Every row comes from one small tree of marks. The marks that hang from a mark follow it in brackets, in alphabetical order. Every link used is in the known rows. Which tree was each row made from?
Known rows:
G[D[U[B E]] X[Q]]: [-0.51 -0.18  3.18 -3.38  0.11  2.70  1.31  0.94  0.24 -3.33  2.80  0.49
 -0.62 -2.64  2.89 -1.20 -0.50  0.07  3.11  4.28  1.40  1.40]
E[D U]: [-1.10  0.82  0.80  1.28 -0.28 -2.25  0.59  2.71 -1.12  0.61 -2.00 -0.30
 -0.46  0.71 -0.27 -1.71 -1.05 -0.91  1.10  1.67  2.70 -3.68]
V[D[G]]: [-2.64  0.32  0.94 -0.41 -0.99 -0.53 -0.67  0.32 -1.01  0.07  0.57 -2.81
 -1.63  1.96 -0.44 -1.55  1.98  1.55 -1.33 -0.26  0.87  1.69]
U[B E]: [-0.69 -0.02  1.86 -1.99  3.22  0.83 -3.07  2.04  1.82 -2.38  1.22 -1.06
 -0.37  1.08  0.68 -2.75 -0.68  1.15  0.85  4.86  1.19 -0.74]
G[X]: [-1.70  0.32  0.96  1.02  2.09 -1.12  1.39  0.94 -0.25 -1.97  0.29  0.28
 -0.07 -0.80  1.38 -1.37 -0.94  0.53  0.45  2.15  0.72  0.88]
G[D[V] X]: [-2.55 -1.22  1.30 -1.05  0.64  0.01  4.13  0.95 -1.14 -1.70  1.09 -0.01
 -2.67 -1.00 -0.38  0.02 -1.17 -1.14  1.28  4.40 -1.03  1.15]
V[D]: [-0.92 -0.84  0.82 -0.39  0.66 -1.43 -0.33  1.60 -0.39 -0.45 -0.13 -1.50
 -1.02  1.38  0.23 -2.07  1.50  0.87 -1.36 -0.01  1.63  2.27]
Q[X]: [-0.82  0.41 -1.35  1.29  0.43 -0.05 -2.06  1.90  1.23 -1.34 -2.00  0.02
  0.90  0.60 -0.83 -1.40 -0.55  0.27 -0.55  2.40  1.52 -0.66]
G[D[U[E]] X[Q]]: [-0.08 -0.51  2.23 -2.27 -1.40  1.98  2.90 -0.20  0.07 -2.77  2.41  0.92
 -0.75 -3.12  1.85 -1.67 -0.91 -0.97  3.22  2.43  2.11  1.67]
D[G]: [-2.72  1.82  0.19  0.62 -0.80  0.72 -0.71 -0.84 -0.46 -0.44  0.42 -1.64
 -0.81  1.50 -1.04 -1.22  0.75  1.19 -0.10  1.75  0.84 -0.12]
D[G V]: [-5.04  1.30  1.75 -0.46 -0.98  1.14  0.35 -1.65 -0.87  0.21  1.12 -1.47
 -1.98  2.97 -2.59 -0.39  1.06  0.63  0.38  3.37  0.52  0.46]
E[D[V]]: [-2.53  0.10  2.30  1.00 -0.01 -0.56  1.28  0.56 -1.77  0.55 -0.50 -0.34
 -2.24  2.55 -1.37 -0.28  0.34 -0.11  1.23  3.64  0.01 -1.11]
B[U]: [-2.16 -0.36  1.06  1.17  1.53 -1.99  0.16  1.18  1.64  0.40  0.25 -0.14
  0.28  2.11  0.11 -2.47 -1.01  0.51 -1.04  3.88  2.21  0.11]
V[D[G[X]]]: [-3.37 -0.40  1.77  0.02  0.17 -1.40  1.34  1.05 -1.56 -1.22  1.30 -2.23
 -1.47  0.25  1.19 -1.17  0.70  1.73 -0.94  0.12 -0.06  2.29]
E[D[G[X] V] U[B]]: [-6.13  0.93  4.02 -0.41  0.47 -1.26  1.82  2.22 -2.29  0.08  0.72 -1.13
 -2.05  1.55  0.70  0.46 -1.17  0.02  1.94  5.21 -0.13 -3.75]
U[B[D[G[X] V]]]: [-5.33 -0.42  3.18 -0.03  1.95 -0.53  0.24  0.49 -1.77 -2.80  3.42  0.94
 -2.28  2.31  0.88  0.86 -0.40  1.74  0.18  6.61 -1.11  0.51]
D[G U[B E] V]: [-5.52  0.79  4.85 -3.17 -0.47  2.32 -1.40 -0.36  1.11  0.11  3.13 -1.20
 -2.40  3.54 -1.98 -1.46  1.17  1.09  1.92  6.62  1.37  0.46]
B[D[G[X] U[E] V]]: [-4.88 -1.33  4.42 -0.60 -0.10 -0.67  1.29 -0.01 -0.25 -2.05  4.12  2.08
 -3.09  1.84 -0.85 -1.17 -1.22  0.82  2.30  6.03  1.28  1.33]
E[D[G U[B] V]]: [-5.60  1.64  5.10 -0.31 -1.98  1.08  0.71 -0.31 -1.78  1.94  1.31 -1.13
 -3.08  4.10 -1.52  0.62  2.01  1.48  1.48  5.17  0.32 -1.03]
U[B D[G[X] V] E]: [-4.41  0.92  4.77 -3.49  3.55  1.05  0.13  2.61  0.26 -2.68  2.92 -1.98
 -1.07  2.80 -0.66 -1.42 -2.01  2.32  2.36  7.46 -1.06 -1.19]
B[D U]: [-1.44 -1.66  0.82  2.21  1.88 -3.44 -0.38  1.90  0.89 -1.01  1.46  2.19
 -0.18  2.59  0.59 -2.16 -1.64  0.80 -1.54  4.86  2.52  0.01]
D[V]: [-3.38  0.22  1.67 -0.44  0.56  0.18  0.57 -0.45 -0.23 -0.32  0.43 -0.20
 -1.35  2.21 -2.04 -0.84  0.85 -0.22  0.60  3.70  1.19  1.26]
E[D[G V]]: [-4.09  0.97  2.36  0.89 -1.64  0.13  1.19 -0.68 -2.30  0.85  0.12 -1.45
 -2.78  3.12 -2.25  0.11  0.73  0.67  1.16  3.21 -0.77 -1.93]

Which tree is each row?
[-2.32 -1.16  3.72 -3.50 -1.57  2.53  3.84 -0.80 -0.32 -2.31  2.99  1.09
 -1.78 -1.67  0.28 -0.92 -0.47 -1.79  4.02  4.22  1.40  2.42]	G[D[U[E] V] X[Q]]
[-5.77 -1.87  2.94  1.74  1.38 -2.99  2.21  0.56 -0.62 -1.24  3.44  1.71
 -1.87  2.86  0.30 -0.36 -2.16  0.97 -0.45  6.76  0.08  0.59]	B[D[G[X] V] U]
[-4.66  0.44  4.52 -1.41 -0.14 -0.60  1.01  1.34 -0.97 -0.06  2.35 -1.78
 -1.77  1.24  1.81 -0.59  2.08  2.28 -0.90  1.89  0.89  3.07]	V[D[G[X] U[B]]]
[-1.22  0.53  1.91 -1.57 -0.65  1.40  0.40  1.46  0.11 -0.09  0.67 -0.69
 -1.99  0.28  0.16 -0.89  0.75  0.13  0.20  4.30  1.44  0.64]	G[D[U[B]]]
[-6.10  0.33  5.68 -2.79  0.89  1.42  0.45  0.22  0.79 -0.90  3.70 -0.52
 -2.18  1.86 -0.11 -0.90 -0.03  1.41  2.61  6.84  0.51  1.00]	D[G[X] U[B E] V]
[-3.82  0.42  3.14 -0.85  0.75 -1.16  0.17  2.64 -1.31  0.82 -0.72 -0.60
 -1.31  2.65 -0.52 -0.40 -0.39 -0.71  1.34  5.28  1.62 -3.46]	E[D[V] U[B]]
[-4.21  0.02  3.78 -1.99  1.79 -0.61  0.32  2.07  1.80 -0.12  2.20 -1.83
 -0.78  5.26 -3.07 -3.02 -2.65  1.35  1.26  7.11  0.98 -1.49]	B[U[D[G V] E]]
[-3.29 -0.23  4.12 -3.19 -0.46  0.59 -2.40  1.46  0.99  0.10  2.60 -2.48
 -1.96  2.66  0.20 -2.57  1.87  2.34 -0.13  2.67  2.02  1.43]	V[D[G U[B E]]]
[-3.90  0.81  5.18 -0.23 -0.45  0.20  0.85  0.83 -1.16  1.56  0.65  0.02
 -2.43  3.60 -0.64  0.00  1.72  0.75  1.45  5.60  1.20 -0.28]	E[D[U[B] V]]
[-4.94  2.76  4.55 -3.06  1.26  2.79  1.82 -0.18 -2.11 -2.72  2.32 -1.38
  0.16  2.37  0.45  0.46  0.46  2.03  1.97  4.86 -0.20  0.42]	U[B D[G[X[Q]] V]]
[-4.38 -0.88  3.47 -0.94 -1.33  0.04 -0.58 -0.83  0.17 -0.56  3.49  1.39
 -3.17  3.64 -2.67 -1.43  0.01  0.85  1.64  5.73  2.18  0.67]	B[D[G U[E] V]]
[-4.70 -0.46  4.55 -1.66  2.84 -1.35  2.24  2.72  1.31 -1.27  2.88 -1.21
 -0.70  3.48 -1.38 -2.50 -3.80  1.22  1.73  7.44  0.11 -1.03]	B[U[D[G[X] V] E]]
[-0.55 -2.81  1.16  0.81  2.93 -3.15 -1.68  2.69  2.33 -2.18  2.48  2.02
 -0.35  2.38  0.64 -3.56 -2.98  0.68 -0.16  6.01  2.34 -0.71]	B[D U[E]]
[-4.09 -0.17  4.72 -3.11  1.10  1.42 -1.19  0.76  1.92 -0.16  2.50 -0.02
 -1.70  3.09 -1.17 -1.90  0.61  0.41  2.02  6.98  2.14  1.26]	D[U[B E] V]
[-1.04 -1.31  3.03 -1.82 -0.10 -1.02 -0.71  1.59  1.54  0.10  1.06 -0.96
 -1.50  1.68 -0.40 -3.46  0.94  0.74  0.43  1.20  3.36  2.86]	V[D[U[E]]]
[-2.36 -2.04  2.84 -1.96  3.59 -0.22 -2.76  1.96  0.86 -3.23  3.07  1.36
 -1.99  3.22 -0.26 -1.53 -0.92  0.98  0.86  7.82  0.65 -0.21]	U[B[D[V]] E]
[-5.39  1.41  3.26 -1.08 -0.81 -0.21 -0.26  1.61 -1.93  1.37  0.06 -1.79
 -2.02  3.19 -1.20 -0.11  0.11 -0.06  1.32  4.91  0.69 -4.22]	E[D[G V] U[B]]
[-3.21  0.11  2.32  0.18 -0.52 -1.77  1.58  1.85 -1.42  1.23 -1.30 -0.15
 -1.55  2.11 -1.71 -0.80 -0.70 -1.66  1.73  3.45  2.09 -3.05]	E[D[V] U]
[-4.83  1.10  4.43 -1.81  0.24  1.18  0.11  0.00  0.33  0.66  1.39  0.16
 -1.54  3.32 -1.20 -0.71  1.95  0.44  0.73  5.72  2.28  1.92]	D[U[B] V]
[-5.22  0.72  4.81 -2.49 -1.89  2.76  2.20 -2.71 -0.11 -1.55  3.52  0.44
 -0.95  0.77 -0.24 -0.78  0.61  0.19  3.65  3.65  1.79  2.34]	D[G[X[Q]] U[E] V]
[-2.65  0.64  0.96  0.38  1.23 -0.10 -2.75  0.73 -1.02 -2.15  2.11  0.18
 -1.39  2.64  0.58 -0.48  0.40  2.34 -1.34  4.63  0.34 -0.60]	U[B[D[G]]]
[-5.20  1.66  4.97  0.38 -3.57  1.43  4.06 -2.58 -3.33  0.27  1.80  0.58
 -1.68  1.27  0.18  1.16  1.74  0.28  3.05  2.38  0.75  0.75]	E[D[G[X[Q]] U V]]
[-6.19  1.18  5.91  0.34 -0.74  0.18  2.68  0.18 -2.22  0.72  1.99 -0.38
 -2.97  2.21  0.40  1.07  0.90  1.45  1.94  5.52 -0.81 -0.70]	E[D[G[X] U[B] V]]
[-4.34  1.01  4.67 -2.27 -1.42  1.49  1.17 -0.82 -1.79 -1.21  2.73 -1.13
 -0.36  0.56  2.97 -0.12  3.20  2.09  0.11  0.65  1.66  3.95]	V[D[G[X[Q]] U[B]]]
[-2.52  0.11  3.11 -0.73  3.08 -2.00  1.25  3.54  1.79 -1.82  2.12 -1.24
  0.48  2.15  0.09 -3.58 -4.13  2.12  1.12  5.50  0.67 -1.71]	B[U[D[G[X]] E]]
[-6.22 -0.21  3.07 -0.82  1.40 -1.78  0.45  1.84 -1.53 -1.97  2.53  1.07
 -1.63  1.85  0.51  0.07 -1.41  0.40  0.59  6.53  0.93 -1.37]	E[U[B[D[G[X] V]]]]
